What can hang from each mark:
M: L
S: M W Z
L: W Z
Q: A E
H: A E
E: H M Q
A: H
W: S

Each row was made from one small tree. The marks that hang from a mark follow it in brackets, in alphabetical order. Every link used is in the known rows. Write each row's tree.
Known rows:
E{Q}: [ 0.35 -3.07 -0.98  1.84  0.68  1.81 -2.67  3.29  0.27  2.90 -0.17  1.40
 -1.43  1.53  3.48 -1.70  0.05 -1.24  1.53 -0.85 -2.34  2.06 -6.21  0.20]
Q{A E{H M}}: [ 0.49 -0.67 -2.65 -1.12 -2.73  0.92  0.88  3.92  0.17 -1.94  0.06  4.09
 -2.15 -3.99  3.44 -1.21  0.06  0.52  3.14 -0.35  3.29  1.51  8.08  0.57]
S{W}: [-1.30 -2.41 -0.85 -0.13  0.92  1.52 -1.79  2.28 -2.37  1.88 -3.05  1.43
 -0.43  2.92  4.48 -1.23 -2.23 -0.56  0.74  1.88  2.33  2.21 -2.88 -1.23]
M{L{W{S} Z}}: [ 2.65 -1.49  4.10  0.06  5.06 -3.87 -3.00  4.53  3.08  2.48  3.41 -4.17
 -0.15  0.26 -3.70 -3.68  0.92  0.22 -3.52  2.00 -1.52  6.25 -1.62 -1.76]
A{H{E{M{L} Q}}}: [-2.06  0.71 -0.41  2.86  2.91 -0.23  0.66  1.84 -1.89  2.63  0.65  2.02
 -0.04  3.05  3.80 -0.19 -0.39 -3.16  2.97  3.00 -6.06  0.44 -3.85  0.15]
H{A E{M{L} Q}}: [-2.95 -0.54 -0.46  3.19  2.15 -2.33 -1.27  2.54 -0.17  1.93 -1.63 -0.67
  0.51  0.55  1.77  0.50  2.63 -4.72  0.30 -0.97 -6.05 -0.56 -5.43  0.51]
A{H}: [-0.41 -3.51  0.30 -0.54  0.62  2.62  0.65  5.09 -2.02  1.98 -0.38  1.39
 -0.12  4.17  2.61  0.30 -5.16 -0.27  1.99  3.14 -0.38  1.61 -0.84  0.78]
Q{A E{M{L}}}: [-0.22 -3.50 -0.24  0.48  0.74 -2.50 -1.81  4.69  0.96 -1.93 -0.72  6.29
 -3.16 -4.36  5.07 -2.55  0.89  0.44 -2.31  1.28  3.46  2.17  7.84 -1.90]
E{M{L{W{S} Z}} Q}: [ 2.51 -0.06  1.11  1.53  4.64 -3.76 -3.38  1.03  2.80  2.69  3.55 -3.38
 -0.84 -1.26 -1.66 -4.56  4.64 -0.76 -0.29  1.84 -4.43  5.62 -5.01  0.35]
M{L}: [-0.92 -2.49  0.54  1.84  1.93  1.35 -1.38  6.38 -0.57  2.53 -1.97  2.33
 -1.44  2.49  2.45 -2.00 -1.57 -1.08 -2.76  1.18 -0.64  2.02 -0.86 -1.97]
A{H{E{Q}}}: [-0.88 -1.66  0.95  1.37  1.42  0.06  0.28  2.07 -1.09  2.66  2.37  0.34
  0.44  3.73  2.95  1.37 -2.96 -1.90  4.05  1.15 -4.06  1.52 -5.58  0.08]
Q{E{H{A}}}: [-1.09 -1.66 -2.25 -0.69 -2.87  0.06  0.69  7.17  0.87  0.03 -0.66 -0.41
 -0.38 -1.02  0.79  1.99 -2.22 -0.38  1.57 -0.05  0.50  0.97  2.35 -0.18]
S{M{L} W Z}: [ 0.90 -0.35 -4.02  2.97  4.49 -1.97 -1.96  2.50 -2.52  3.56 -7.58  1.21
  1.76  5.45  8.45 -5.01 -0.08 -1.41  0.94  5.89  4.70  0.78 -0.94 -3.75]
H{A E}: [-2.07 -2.91  2.72  0.26  1.06 -1.60 -0.84  5.06 -0.73  1.07 -0.96 -3.59
  1.34  1.54 -0.67  2.25 -1.56 -2.59 -0.63 -2.72 -1.58  0.24 -2.22  0.41]
W{S{M{L} Z}}: [ 4.02 -2.74 -0.16  3.78  5.87 -3.93 -3.37  4.51 -0.83  3.81 -5.57 -1.26
  2.63  3.51  4.73 -4.03  0.26 -1.61 -0.72  4.20  1.25  3.58 -0.62 -1.23]
E{H{A} M Q}: [-0.99  0.83 -5.39  0.56 -1.93  2.65  0.15  2.62 -0.49  1.82 -2.34 -0.44
  0.71  0.78  1.59  0.37  1.47 -3.65  5.44 -0.75 -5.45 -1.20 -5.31  3.58]
A{H{E{M{L{W}} Q}}}: [-1.14  3.06  1.49  1.27  2.31 -1.88  0.78  1.14 -0.61  2.33  3.81 -0.61
 -0.16  3.03  1.87 -2.09  0.04 -2.10  1.83  3.70 -6.98  1.45 -3.99 -0.13]
S{M{L} W}: [-1.17  0.70 -3.70  1.10  3.59 -1.35 -0.81  2.30 -1.80  1.88 -6.99  2.88
  0.45  4.08  7.78 -2.35  1.12 -1.39  0.30  4.17  2.99  2.04 -1.69 -4.01]
A{H{E{M}}}: [-1.95 -0.40  1.80  0.09  1.51  1.08  2.04  3.13 -3.83  1.62  0.80 -1.07
  0.82  3.07  1.61  0.86 -2.89 -1.77  3.88  0.63 -1.64  0.93  0.01  1.58]
A{H{E{M Q}}}: [-1.22 -0.38 -0.03  1.51  1.21  0.64  0.60  0.68 -2.48  2.40  1.62 -0.23
  0.44  2.66  3.16  0.49 -0.93 -2.41  5.64  1.11 -4.53  0.78 -4.48  2.06]
L{W{S} Z}: [ 3.36 -2.31  4.46 -1.52  3.57 -2.53 -2.92  3.33  2.42  1.93  4.09 -6.32
  0.16 -0.08 -4.20 -2.89  0.37  1.28 -0.93  0.00 -0.29  6.62 -2.14  0.19]

Write each row's tree:
[ 3.13  1.28 -0.86  1.58  3.43 -2.61 -1.65  4.05  0.21  3.43 -2.57 -2.59
  1.07  4.79  4.28 -7.12  0.47  0.06 -0.96  3.41  1.51  1.15 -0.31 -2.90]
S{M{L{W}} Z}
[ 1.89  2.03 -0.45 -1.18  4.44 -2.52  0.03  3.99  2.84  2.16  0.23 -3.38
 -0.13  2.08  0.40 -5.65  3.16  0.56 -0.57  0.80  2.51  3.03 -0.59 -3.95]
S{M{L{W Z}}}
[-2.35 -1.42  1.65  0.64  0.78 -1.01 -0.21  3.65 -1.98  0.93 -1.40 -3.91
  1.25  0.65 -0.17  1.52  0.20 -3.11  1.25 -3.32 -2.09 -0.20 -1.63  2.03]
H{A E{M}}
[ 1.23  2.04 -0.63 -0.57  2.61 -1.44 -0.33  3.80  0.79  1.74 -1.54 -0.94
 -0.51  3.28  3.54 -4.76  1.90  0.04 -1.58  1.99 -0.26  2.94 -1.30 -3.23]
S{M{L{W}}}
[ 4.90 -3.27 -0.04  2.25  4.54 -3.21 -3.50  3.46 -1.31  3.63 -4.78 -3.15
  2.85  3.17  3.93 -3.21 -0.12 -0.63  1.70  2.29  1.91  3.60 -1.58  0.51]
W{S{M Z}}
[ 4.54 -2.89  4.08  1.28  2.69 -2.82 -4.56  3.73 -0.22  3.53  1.64 -5.38
  1.20  2.52 -0.48 -4.40 -1.95  0.31 -1.45  2.29 -1.43  4.67 -2.28  1.07]
L{W{S{Z}}}
[-1.84  1.31 -5.57  2.34 -0.31  1.78  0.36  3.52  0.20  2.12 -3.47  1.43
 -0.02  0.92  2.20 -0.21  1.68 -4.32  2.96  1.33 -6.39 -1.19 -4.20  1.85]
E{H{A} M{L} Q}
[ 5.93 -1.29  1.74  0.58  3.88 -4.43 -3.62  2.40 -0.08  3.14 -1.51 -5.98
  2.55  3.36  2.09 -5.35  0.73  0.41  0.88  2.70  0.73  4.59 -1.91  0.24]
L{W{S{M Z}}}
[-0.12  2.05 -4.75  1.15 -1.17  4.71  0.66  2.07 -1.28  2.78 -0.84  1.07
 -1.09  1.44  3.12 -1.91  1.47 -2.51  6.15 -0.74 -4.17  0.73 -4.07  2.55]
E{H M Q}
[-1.41  1.74 -3.14  1.26 -0.92  1.86  1.36  6.48 -0.63  0.79 -0.60  2.90
 -2.66 -0.96  3.37 -1.78 -0.23 -0.27  1.27  1.42  0.06  1.96  4.86 -1.50]
Q{E{H M{L}}}
[ 0.43 -2.69 -2.57  0.94  1.81 -0.26 -0.61  1.33 -0.03  0.05 -1.08  7.39
 -1.09  0.07  6.10 -1.61 -0.59 -2.12  1.99  5.46 -2.71 -0.01 -0.03  0.88]
E{M{L} Q{A{H}}}
[ 2.10 -1.91  0.18  2.07  5.07 -3.15 -2.31  4.06 -0.10  2.14 -4.78  0.33
  1.06  2.26  3.92 -1.87  1.60 -1.26 -1.35  2.66 -0.70  5.27 -1.23 -1.55]
W{S{M{L}}}
[ 0.07  1.31 -4.78  1.49  0.22  1.73 -0.12  2.03  0.65  0.79 -1.95  6.53
 -1.41 -1.05  4.46 -2.81  1.89 -2.89  2.84  1.62 -3.05 -0.15  0.81  0.82]
E{H M{L} Q{A}}
[ 0.26 -1.31  0.55  0.92  1.03 -1.74 -1.88 -0.59 -0.11  0.09  0.84  2.18
 -0.81 -1.86  3.48 -1.31  2.57 -2.59  2.68 -3.15 -1.69  1.07 -1.01  1.44]
H{E{M Q{A}}}
[ 2.56 -1.63 -0.19  1.30  6.67 -3.96 -1.82  3.98  1.86  2.62 -3.32 -2.11
  1.41  0.82  0.93 -2.32  2.89 -0.68 -0.23  1.68  1.86  5.45 -0.73 -2.31]
W{S{M{L{Z}}}}
[ 0.58 -1.43  1.05 -2.15 -0.30 -3.63  0.20  2.92  1.22 -2.49  3.28  4.79
 -2.13 -2.45  3.84 -2.94 -1.58  1.94 -1.14  6.06  1.74  2.34  7.92 -1.43]
Q{A{H} E{M{L{W}}}}
[ 0.59 -4.49 -0.37 -1.60 -1.16 -1.18  0.25  3.05 -0.38 -2.47  0.84  5.33
 -1.55 -2.84  4.94 -0.24 -2.61  1.50  2.31  3.53  3.94  1.62  7.50  0.97]
Q{A{H} E{M}}
[ 0.84  0.17  1.70 -0.55  3.17 -0.86 -0.97  5.55  2.74  2.48  3.17 -2.59
 -1.46  1.34 -2.18 -4.98  0.32  0.63 -2.85  0.48  0.80  3.31 -0.93 -3.05]
M{L{W Z}}
[-0.38 -3.26  3.15 -1.50  1.58 -1.51  0.63  2.69 -1.03 -0.24  1.25  2.44
  1.02  1.32  2.28  1.16 -4.35 -1.02  1.52  1.41  0.72  0.75  3.35 -0.03]
Q{A{H{E}}}
[-1.90  1.07  1.52  1.64  4.39 -0.83  0.21  4.21 -0.27  2.80  0.93 -2.82
 -0.48  0.70 -1.32 -2.39  1.86 -2.27  0.24 -2.15  0.39  1.91  1.04 -1.79]
H{E{M{L{Z}}}}
[ 4.65 -0.41  1.76 -1.99  4.54 -4.27 -1.75  1.77  2.79  1.93  1.17 -7.04
  1.53  0.70 -1.47 -3.55  2.91  1.17  0.98  0.25  1.79  6.23 -2.16 -0.85]
L{W{S{M}} Z}
[-0.83 -0.76  0.02  2.59  2.71 -2.87 -2.00  0.76  0.27  0.16 -0.02  4.05
 -1.35 -1.68  4.22 -1.83  3.04 -3.21  0.08 -0.92 -2.89  0.69 -0.57 -0.47]
H{E{M{L} Q{A}}}
[-1.43 -2.82  0.87  1.75  0.77 -2.00 -2.17  2.78  0.60  2.10 -0.14 -2.48
  1.24  1.35  0.71  1.95  0.31 -3.27  1.17 -2.49 -4.78  0.10 -7.19  0.92]
H{A E{Q}}
[ 0.17  1.54  2.10  0.80  2.21 -4.07 -2.03 -0.47  1.63 -0.02  3.22  1.36
 -1.39 -1.56  2.23 -3.93  3.55 -2.21 -1.07 -0.55 -3.88  1.43 -0.57 -0.75]
H{E{M{L{W}} Q{A}}}
[ 0.75 -1.28  1.44 -1.11 -0.01 -3.96 -1.73  3.29  2.36 -2.37  2.66  3.77
 -3.42 -4.45  3.09 -4.27  1.45  1.68 -3.40  1.68  2.36  2.99  6.89 -2.12]
Q{A E{M{L{W}}}}
[ 1.21  0.40 -4.85  0.14 -1.33  2.87  0.07  0.70  0.09  0.31 -0.96  4.28
 -1.06 -1.49  4.02 -2.09  1.74 -2.32  5.23 -0.63 -2.16  0.11 -0.14  2.49]
E{H M Q{A}}
